Each row was made from one small tree. The marks that hang from a mark follow it in brackets, in the order of their numbers. Every link used is in the known rows. Write each row's tree.
Known rows
k_718[k_478[k_875 k_929[k_168]]]: [3.848,-0.414,1.893,1.966,6.654,0.530,2.593,-0.942,0.099,-1.570,1.216,-1.172,0.852,-1.155,1.916,-2.569,0.883,-1.590,-1.965,2.761,2.405,2.178,0.927,-1.624,-0.969]
k_863[k_929]: [1.054,1.389,-2.830,-0.691,-2.247,-0.370,-1.329,-0.748,-2.225,-3.448,0.993,-1.825,1.226,0.931,-0.157,1.929,-1.812,-0.549,2.657,1.003,-1.929,0.053,1.905,-1.143,4.381]
k_863[k_298[k_478] k_929[k_168]]: [-2.305,-2.837,-4.481,1.564,-4.141,-3.135,-2.447,2.008,-2.134,-0.492,-1.847,-3.436,-1.986,-1.988,-0.717,0.087,-1.701,1.148,1.394,2.611,0.371,-0.184,-0.137,-1.640,3.141]
k_929[k_168[k_298[k_478[k_875]] k_718]]: [-1.791,-2.437,-4.933,2.046,0.020,-5.077,-0.915,0.038,-1.159,2.903,-3.454,0.220,2.632,-1.877,0.893,-1.886,-0.697,1.986,-5.883,-0.060,-1.892,-0.955,0.214,1.019,-2.185]
k_298[k_168 k_478[k_718 k_875 k_929]]: [-4.084,-5.035,-0.227,-1.167,0.103,6.813,0.878,1.319,3.372,-1.926,0.903,3.481,-2.965,6.491,2.588,-1.825,2.957,-2.622,-2.905,0.892,4.077,0.095,1.527,2.267,-3.808]
k_718[k_478]: [7.679,3.473,4.906,-0.551,3.783,-1.396,-1.923,-1.744,-3.449,-0.723,2.527,-1.174,-1.119,0.933,-0.651,0.439,-1.662,0.338,2.578,0.381,0.211,1.786,0.028,-2.299,1.150]
k_298[k_168 k_478]: [0.121,-0.796,-0.527,0.914,0.298,0.327,-2.884,0.690,-1.916,-1.311,-0.900,0.132,-2.158,2.773,2.903,1.380,-1.891,1.039,0.416,-0.377,1.356,-0.434,0.364,-0.556,-4.222]
k_168[k_298 k_718[k_478[k_875]] k_929]: [1.994,3.226,-4.005,-1.243,-0.401,-5.718,-4.268,-1.392,-1.835,5.017,0.951,0.873,2.644,1.143,-0.074,2.639,-1.606,-2.247,-0.021,-0.872,-2.627,0.542,-0.935,1.511,4.448]
k_718[k_168[k_298] k_478[k_875]]: [4.885,-0.597,1.596,-2.482,4.093,-3.258,2.858,-1.402,0.120,-2.781,3.151,0.728,1.739,0.091,-2.233,-1.829,-2.185,-0.685,-6.023,0.228,0.505,1.604,1.183,2.315,-0.706]
k_929[k_168[k_298]]: [3.059,0.225,-1.413,1.909,4.540,-1.126,-1.316,-1.344,-1.019,1.319,-0.247,-2.118,0.872,0.215,-1.702,-1.914,-0.973,1.443,2.366,0.712,-1.023,0.313,-1.221,-1.023,-0.454]
k_875[k_168[k_298] k_478[k_718]]: [0.438,1.536,3.863,-6.920,1.678,4.232,-1.477,-2.150,1.019,-1.633,3.207,4.144,-0.416,3.163,-4.094,1.695,-2.294,0.887,3.806,-3.652,-3.009,-2.014,-2.603,3.280,-0.654]
k_298[k_168[k_718[k_478[k_875 k_929]]]]: [2.331,1.629,-1.462,4.668,3.846,-0.006,-0.219,-0.646,-0.646,0.771,-1.037,-0.133,1.672,3.113,4.029,2.124,-1.271,-3.424,1.172,2.027,0.757,0.721,0.111,-1.524,0.509]
k_478[k_929]: [0.267,2.026,4.117,1.226,-0.115,3.353,0.455,-1.239,1.341,-1.496,0.162,0.028,-1.480,-0.456,0.999,0.456,1.555,0.173,4.495,0.032,0.010,-0.406,0.525,-2.054,-2.290]
k_298[k_478]: [0.385,0.019,3.457,-1.085,-1.886,-0.193,-1.665,-0.452,-1.889,-1.729,-0.499,0.756,-2.120,-0.256,1.252,0.395,-0.317,2.736,-0.242,-1.293,-0.117,-0.609,0.902,-0.826,-3.579]
k_478[k_718 k_929[k_168]]: [1.087,-0.616,4.026,0.967,4.025,5.927,2.346,0.683,1.551,-0.204,0.981,-1.069,-2.006,1.551,-1.557,-3.448,4.134,-0.184,2.384,1.757,3.022,1.069,-0.598,-1.716,0.670]
k_718[k_168]: [1.795,1.519,3.216,-0.828,0.305,-0.366,3.555,0.530,-0.416,-5.011,1.780,-0.856,1.719,-4.747,-1.036,-0.235,-0.706,1.572,-2.914,0.026,-0.628,0.793,1.901,-0.161,-2.269]
k_863[k_298 k_929]: [-0.508,0.540,-4.111,0.893,-4.429,-2.151,-3.209,-0.604,-1.371,-1.545,1.169,-3.100,0.029,-0.625,-3.107,2.366,-1.792,-1.655,5.728,3.093,-1.960,-0.232,0.589,-1.187,5.098]
k_718[k_168[k_298] k_478[k_929]]: [3.011,0.883,6.940,0.048,3.091,1.082,2.939,-0.751,2.571,0.835,0.932,-0.053,-2.743,0.174,-1.713,-1.663,-0.786,0.399,1.753,-1.588,3.246,0.838,-1.227,-0.191,-1.213]
k_863[k_298 k_929[k_168]]: [0.128,-0.707,-6.419,2.890,-0.990,-2.855,-1.594,0.928,-2.273,-1.184,-0.206,-5.298,1.022,-2.385,-2.426,0.698,-1.396,-0.784,4.276,4.316,-1.034,0.627,-0.011,-2.288,6.032]
k_929[k_168[k_718[k_478[k_875]]]]: [6.300,1.762,-1.821,3.315,4.954,-5.466,0.409,-0.778,-4.324,0.295,-0.058,-2.432,4.994,-2.501,1.363,-0.732,-0.952,-0.111,-4.603,2.864,-0.924,1.832,0.835,-2.340,3.073]
k_718[k_168[k_298 k_929] k_478[k_875]]: [1.785,0.852,-0.593,-4.667,0.624,-3.441,0.867,0.177,0.682,-0.714,3.450,1.437,1.412,-0.995,-0.911,0.153,-1.903,-1.970,-4.636,-0.905,0.354,2.028,0.205,3.649,1.254]
k_929[k_168[k_298[k_478] k_718]]: [0.228,-0.502,-1.484,3.002,-0.222,-4.314,-2.338,0.141,-2.282,4.214,-4.558,-0.842,-0.392,-0.736,0.010,-1.114,-0.844,3.974,-0.623,-1.630,-1.287,-1.194,-1.530,-1.409,-0.966]
k_875[k_478]: [1.947,1.683,1.048,-1.100,-0.090,1.052,-2.147,-2.308,-1.337,-4.512,1.250,-0.716,2.098,-1.453,2.048,3.150,0.107,1.076,3.341,-1.240,-4.833,-0.492,0.604,-2.029,-2.519]
k_863[k_929[k_168[k_298[k_478]]]]: [-1.258,-3.071,-4.639,0.283,-1.273,-2.183,-2.310,0.356,-1.368,1.190,-2.738,-1.702,-1.359,1.633,0.280,-0.974,-2.365,2.082,-0.230,-1.096,0.709,-0.460,-0.798,-0.107,2.485]

Which tree is each row?
[5.416,1.366,5.974,2.761,6.401,0.818,1.263,-0.455,-1.392,0.869,-0.166,-2.514,-2.122,-0.813,0.919,-1.748,0.561,0.872,3.555,1.689,3.193,1.635,-1.153,-3.938,0.512]
k_718[k_478[k_929[k_168]]]
[2.406,-0.472,4.959,-1.371,2.417,1.005,6.019,-0.230,2.049,-5.168,2.652,0.739,0.525,-3.113,1.041,-1.473,0.440,-1.730,-4.783,0.982,2.683,2.040,2.455,0.326,-2.179]
k_718[k_168 k_478[k_875 k_929]]
[-0.596,4.600,-5.746,3.159,-1.345,-2.553,-3.892,1.722,-2.635,2.924,-1.302,-1.164,2.146,0.652,2.955,5.241,-1.722,-1.769,4.496,-0.530,-2.178,0.333,-1.472,-1.241,3.127]
k_298[k_168[k_718 k_929]]
[-5.567,-4.543,1.747,-1.588,-3.241,1.921,4.272,0.217,5.117,-2.699,-0.708,3.340,-1.515,-1.731,1.319,-2.626,0.911,0.769,-6.813,-1.678,1.652,-1.130,1.840,3.496,-7.140]
k_718[k_168[k_298[k_478[k_875 k_929]]]]
[2.174,5.503,6.926,0.446,2.567,-0.744,-0.339,-2.266,0.198,5.306,-0.300,2.738,-1.774,1.104,-2.727,1.972,-4.680,0.921,6.067,-3.198,-0.117,-2.276,-3.589,0.206,1.318]
k_875[k_168[k_298 k_718[k_478[k_929]]]]
[-4.647,0.083,-8.321,0.626,-4.847,-3.762,-3.347,2.813,-1.613,1.581,-2.025,2.028,2.349,0.783,5.452,4.236,-0.883,-1.796,-3.937,-0.645,-1.597,-0.472,0.887,1.353,-1.008]
k_298[k_168[k_718 k_929] k_478[k_875]]
[-3.778,-2.985,-4.545,-4.017,-2.362,2.327,-3.036,2.941,0.631,-0.294,2.229,3.633,-1.155,5.106,2.667,0.964,1.137,-3.212,-4.452,0.156,2.152,0.729,1.145,4.180,-0.845]
k_298[k_168[k_929] k_478[k_718 k_875]]
[2.357,2.494,1.942,2.266,1.254,-0.988,0.894,-1.859,-0.487,0.574,-0.013,0.155,1.514,-0.071,2.187,0.573,0.484,-1.921,0.049,0.724,-0.397,0.468,1.215,-1.545,0.913]
k_168[k_718[k_478[k_875 k_929]]]
[0.849,1.069,-7.924,3.902,-0.070,-4.214,-2.066,-0.102,-2.746,3.540,-3.419,-3.971,3.045,0.407,-0.922,0.396,-2.438,0.651,3.093,0.058,-2.587,-0.471,-1.035,-1.470,7.023]
k_863[k_929[k_168[k_298 k_718]]]
[0.672,-3.520,2.059,-1.754,2.560,1.982,-1.680,0.737,-0.021,2.821,-0.225,0.346,-3.211,4.262,-3.109,-4.425,1.896,2.568,-0.768,-0.847,2.960,0.228,-1.413,1.217,-1.061]
k_929[k_168[k_298[k_478[k_718]]]]
[-0.813,0.438,-1.879,4.509,0.718,1.183,-1.028,-1.331,0.773,2.783,-4.201,-1.752,2.678,-1.291,1.857,1.354,1.549,1.653,5.944,-2.369,-4.087,-1.714,-2.983,-3.352,-0.640]
k_875[k_478[k_929[k_168[k_298 k_718]]]]
[-1.592,4.670,-3.913,0.768,-3.562,-3.593,-4.697,-0.632,-1.115,5.631,-1.347,-0.012,1.278,-0.337,-0.789,3.697,-0.590,-0.117,5.241,-2.521,-3.823,-0.851,-1.719,0.352,3.446]
k_168[k_298 k_718 k_929]
[2.591,2.133,-3.578,4.595,2.772,-3.907,-1.501,-1.113,-2.566,4.419,-2.489,-2.839,2.520,-1.124,-1.174,-0.362,-0.980,1.816,2.225,0.248,-2.624,-0.443,-1.818,-2.069,1.560]
k_929[k_168[k_298 k_718]]
[5.499,1.956,-4.722,3.172,3.045,-5.716,-2.418,-0.751,-4.291,4.477,-2.294,-4.006,1.878,2.287,-1.325,0.749,-3.674,0.433,3.284,0.456,-0.666,0.897,-2.113,-2.044,8.799]
k_863[k_929[k_168[k_298 k_718[k_478]]]]
[-2.859,-3.148,8.292,-3.915,-3.169,6.718,4.768,2.268,3.469,-2.304,0.658,2.679,-4.942,-0.399,-0.574,-3.364,4.152,1.750,-3.226,-1.717,5.093,0.009,1.355,1.296,-3.625]
k_298[k_478[k_718[k_168] k_929]]
[-5.243,-2.616,-3.125,-4.909,-5.396,-2.180,0.762,1.939,2.643,-1.558,0.473,3.283,0.070,-3.119,0.442,-0.308,-0.638,-0.061,-8.251,-2.827,-0.329,0.019,1.582,5.222,-3.828]
k_718[k_168[k_298[k_478[k_875]] k_929]]
[-3.232,1.797,0.326,-2.525,-3.449,-3.157,0.828,-0.589,-1.579,-1.547,-0.478,4.432,1.293,-3.527,1.167,2.027,-3.997,1.823,-7.399,-1.460,-2.901,-2.734,1.609,2.581,-3.372]
k_298[k_478[k_875[k_168[k_718]]]]
[-3.167,-2.634,2.272,3.077,-1.829,1.173,-0.670,1.469,1.666,0.913,-2.027,-1.885,-5.171,-3.505,-0.194,-1.571,1.833,1.765,3.379,2.177,2.270,-0.588,-1.136,-2.550,-3.783]
k_863[k_298[k_478[k_929[k_168]]]]
[-1.746,-2.412,4.763,-3.497,-0.639,7.016,3.243,-0.510,4.968,-2.604,1.361,1.767,-0.877,1.818,-1.917,-1.035,3.647,0.232,2.312,-3.058,0.132,-0.383,-0.869,1.454,-2.446]
k_875[k_478[k_718[k_168[k_298]] k_929]]
[0.043,2.414,0.368,5.873,1.454,-0.167,1.956,0.315,-0.886,2.096,-3.341,-2.787,1.370,-3.877,1.700,-0.275,1.832,1.228,3.492,0.551,-0.469,-0.469,-0.700,-4.164,-0.009]
k_478[k_929[k_168[k_718]]]
[-3.066,3.902,2.377,-0.185,-2.258,1.684,-0.837,-2.876,1.842,1.761,-2.048,2.962,0.905,-1.250,0.306,4.453,-2.568,1.705,6.039,-5.117,-5.195,-4.348,-3.012,0.248,-2.153]
k_875[k_168[k_298 k_718] k_478[k_929]]
[-4.495,-3.499,-2.120,1.660,-0.461,3.819,0.206,0.692,2.506,-2.629,-1.132,2.377,-1.087,2.812,5.336,0.347,0.490,-1.405,-2.785,0.969,1.794,-0.595,2.095,0.784,-6.449]
k_298[k_168 k_478[k_875 k_929]]
[-0.352,0.986,-7.798,5.235,-3.173,-5.470,-2.085,1.149,-3.644,2.091,-2.209,-5.556,2.582,-4.099,-1.953,1.802,-1.887,-0.183,4.105,3.732,-2.661,-0.085,-0.680,-3.114,7.635]
k_863[k_298 k_929[k_168[k_718]]]
[-1.285,-3.442,1.832,-4.709,-1.308,2.672,-0.063,-0.369,0.657,-3.260,2.486,3.598,-0.743,2.916,-0.211,-2.658,2.565,-0.428,-6.956,0.562,1.313,-0.019,2.830,3.150,-2.528]
k_298[k_478[k_718 k_875]]
[3.691,5.181,-0.323,0.181,-0.434,-5.243,-5.563,-1.012,-2.490,6.916,-0.494,-0.439,0.009,1.521,-1.190,3.302,-1.905,-0.300,5.403,-2.381,-1.913,0.533,-2.915,-0.420,5.551]
k_168[k_298 k_718[k_478] k_929]
[1.744,-1.414,3.617,-5.348,0.027,3.978,3.283,0.639,0.549,-6.351,3.187,0.497,1.412,-1.168,-1.029,0.115,2.888,1.095,-1.634,-1.624,-1.335,1.158,0.994,0.269,-1.082]
k_875[k_478[k_718[k_168]]]
[-0.886,-0.941,7.080,-2.667,-0.162,6.119,5.898,1.397,3.263,-2.744,2.464,0.771,-2.204,-0.488,-2.227,-2.604,3.885,-0.565,-0.609,0.036,3.772,0.721,1.454,0.598,-0.742]
k_478[k_718[k_168] k_929]
[-1.907,-4.831,-3.117,-1.020,-3.644,0.331,-2.133,2.715,-1.262,0.657,0.325,-2.232,-3.652,1.629,-3.588,-1.691,0.921,-0.096,1.209,3.266,2.738,0.502,-0.271,-0.048,5.415]
k_863[k_298[k_478[k_718]] k_929[k_168]]
[-5.103,-1.734,-3.664,4.176,-2.599,1.063,0.162,1.065,0.704,0.196,-3.418,1.662,0.425,1.742,5.737,1.655,0.431,-1.191,-1.969,0.013,0.124,-1.467,1.346,-0.093,-4.555]
k_298[k_168[k_718] k_478[k_875 k_929]]
[-1.219,-1.608,5.564,-2.212,-0.045,5.962,4.064,0.253,4.769,-0.107,1.416,1.534,-2.507,1.898,-4.259,-3.411,3.139,-0.265,0.929,-1.361,3.170,-0.246,-0.251,2.269,-0.645]
k_478[k_718[k_168[k_298]] k_929]
[-0.560,1.358,2.463,-6.142,-2.239,1.626,2.241,2.767,0.764,-1.844,3.347,0.987,-0.273,-1.560,-2.127,0.033,2.439,-0.949,-2.115,-0.819,1.592,1.427,0.808,2.077,2.761]
k_478[k_718[k_168[k_929]]]
[-3.894,-0.592,-4.108,0.331,-5.711,-2.353,-6.259,3.067,-0.618,2.794,-0.173,-0.214,-3.984,0.823,0.939,3.881,-1.509,-0.951,4.180,0.934,0.963,-0.324,-1.823,0.471,-0.654]
k_863[k_298[k_168[k_929] k_478]]
[5.488,1.087,-3.460,3.131,6.365,-5.963,-0.944,-1.657,-2.916,3.484,-0.616,-1.641,4.004,0.283,-0.551,-1.333,-1.957,0.143,-2.685,1.750,-1.615,1.443,-0.909,-0.354,2.579]
k_929[k_168[k_298 k_718[k_478[k_875]]]]
[-1.412,0.527,-3.344,4.911,1.341,-0.145,2.924,-0.130,0.153,-0.326,-2.307,-1.483,4.216,-4.047,3.022,-1.037,2.082,-0.628,-2.691,2.436,-1.442,-0.063,1.159,-1.837,-0.729]
k_478[k_875 k_929[k_168[k_718]]]
[-0.989,0.370,1.247,-6.895,-3.133,3.840,1.564,1.834,1.038,-4.314,3.385,1.400,1.125,-1.719,-0.130,2.168,3.276,-0.703,-0.685,-2.872,-1.508,0.847,0.306,1.173,0.710]
k_875[k_478[k_718[k_168[k_929]]]]
[-3.495,-1.543,4.031,0.237,-2.356,3.468,-1.955,-1.246,3.248,2.292,-2.001,1.823,-4.847,2.598,0.370,-1.039,0.805,2.266,3.232,-3.028,1.577,-1.670,-0.711,0.232,-4.757]
k_168[k_298[k_478[k_929]]]
[-0.671,-2.775,0.260,0.006,3.949,5.018,3.649,0.090,2.630,-1.981,2.019,0.150,0.967,0.415,0.175,-4.163,4.441,-2.294,-3.086,3.440,2.320,1.496,1.589,0.397,-0.545]
k_478[k_718 k_875 k_929[k_168]]
[0.364,-2.247,1.264,-4.182,0.563,2.371,5.471,0.749,1.321,-5.892,4.578,1.860,2.482,-1.311,-2.368,-2.940,2.454,-1.705,-7.937,1.889,0.610,1.483,3.479,3.433,-0.707]
k_478[k_718[k_168] k_875]
[-5.035,-4.654,-1.203,2.703,-2.351,0.115,0.838,1.099,2.523,-0.768,-1.215,-0.577,-1.943,-3.941,1.191,-2.391,2.006,-0.099,-2.269,3.678,1.630,-0.438,0.814,-0.354,-4.802]
k_863[k_298[k_478[k_875 k_929[k_168]]]]
[6.465,3.894,2.204,1.749,3.053,-4.109,-3.555,-2.545,-3.197,4.874,-0.603,-1.270,0.411,2.307,-2.201,1.208,-2.227,1.194,4.432,-1.266,-1.844,0.177,-2.021,-1.650,3.296]
k_168[k_298 k_718[k_478]]
[-2.455,0.531,4.506,-4.992,1.311,6.644,3.502,-0.815,3.713,-3.382,3.923,5.322,-0.482,0.794,-2.401,-1.096,0.480,-2.472,-3.191,0.875,1.208,-1.372,1.134,3.929,-1.556]
k_478[k_718 k_875[k_168] k_929]
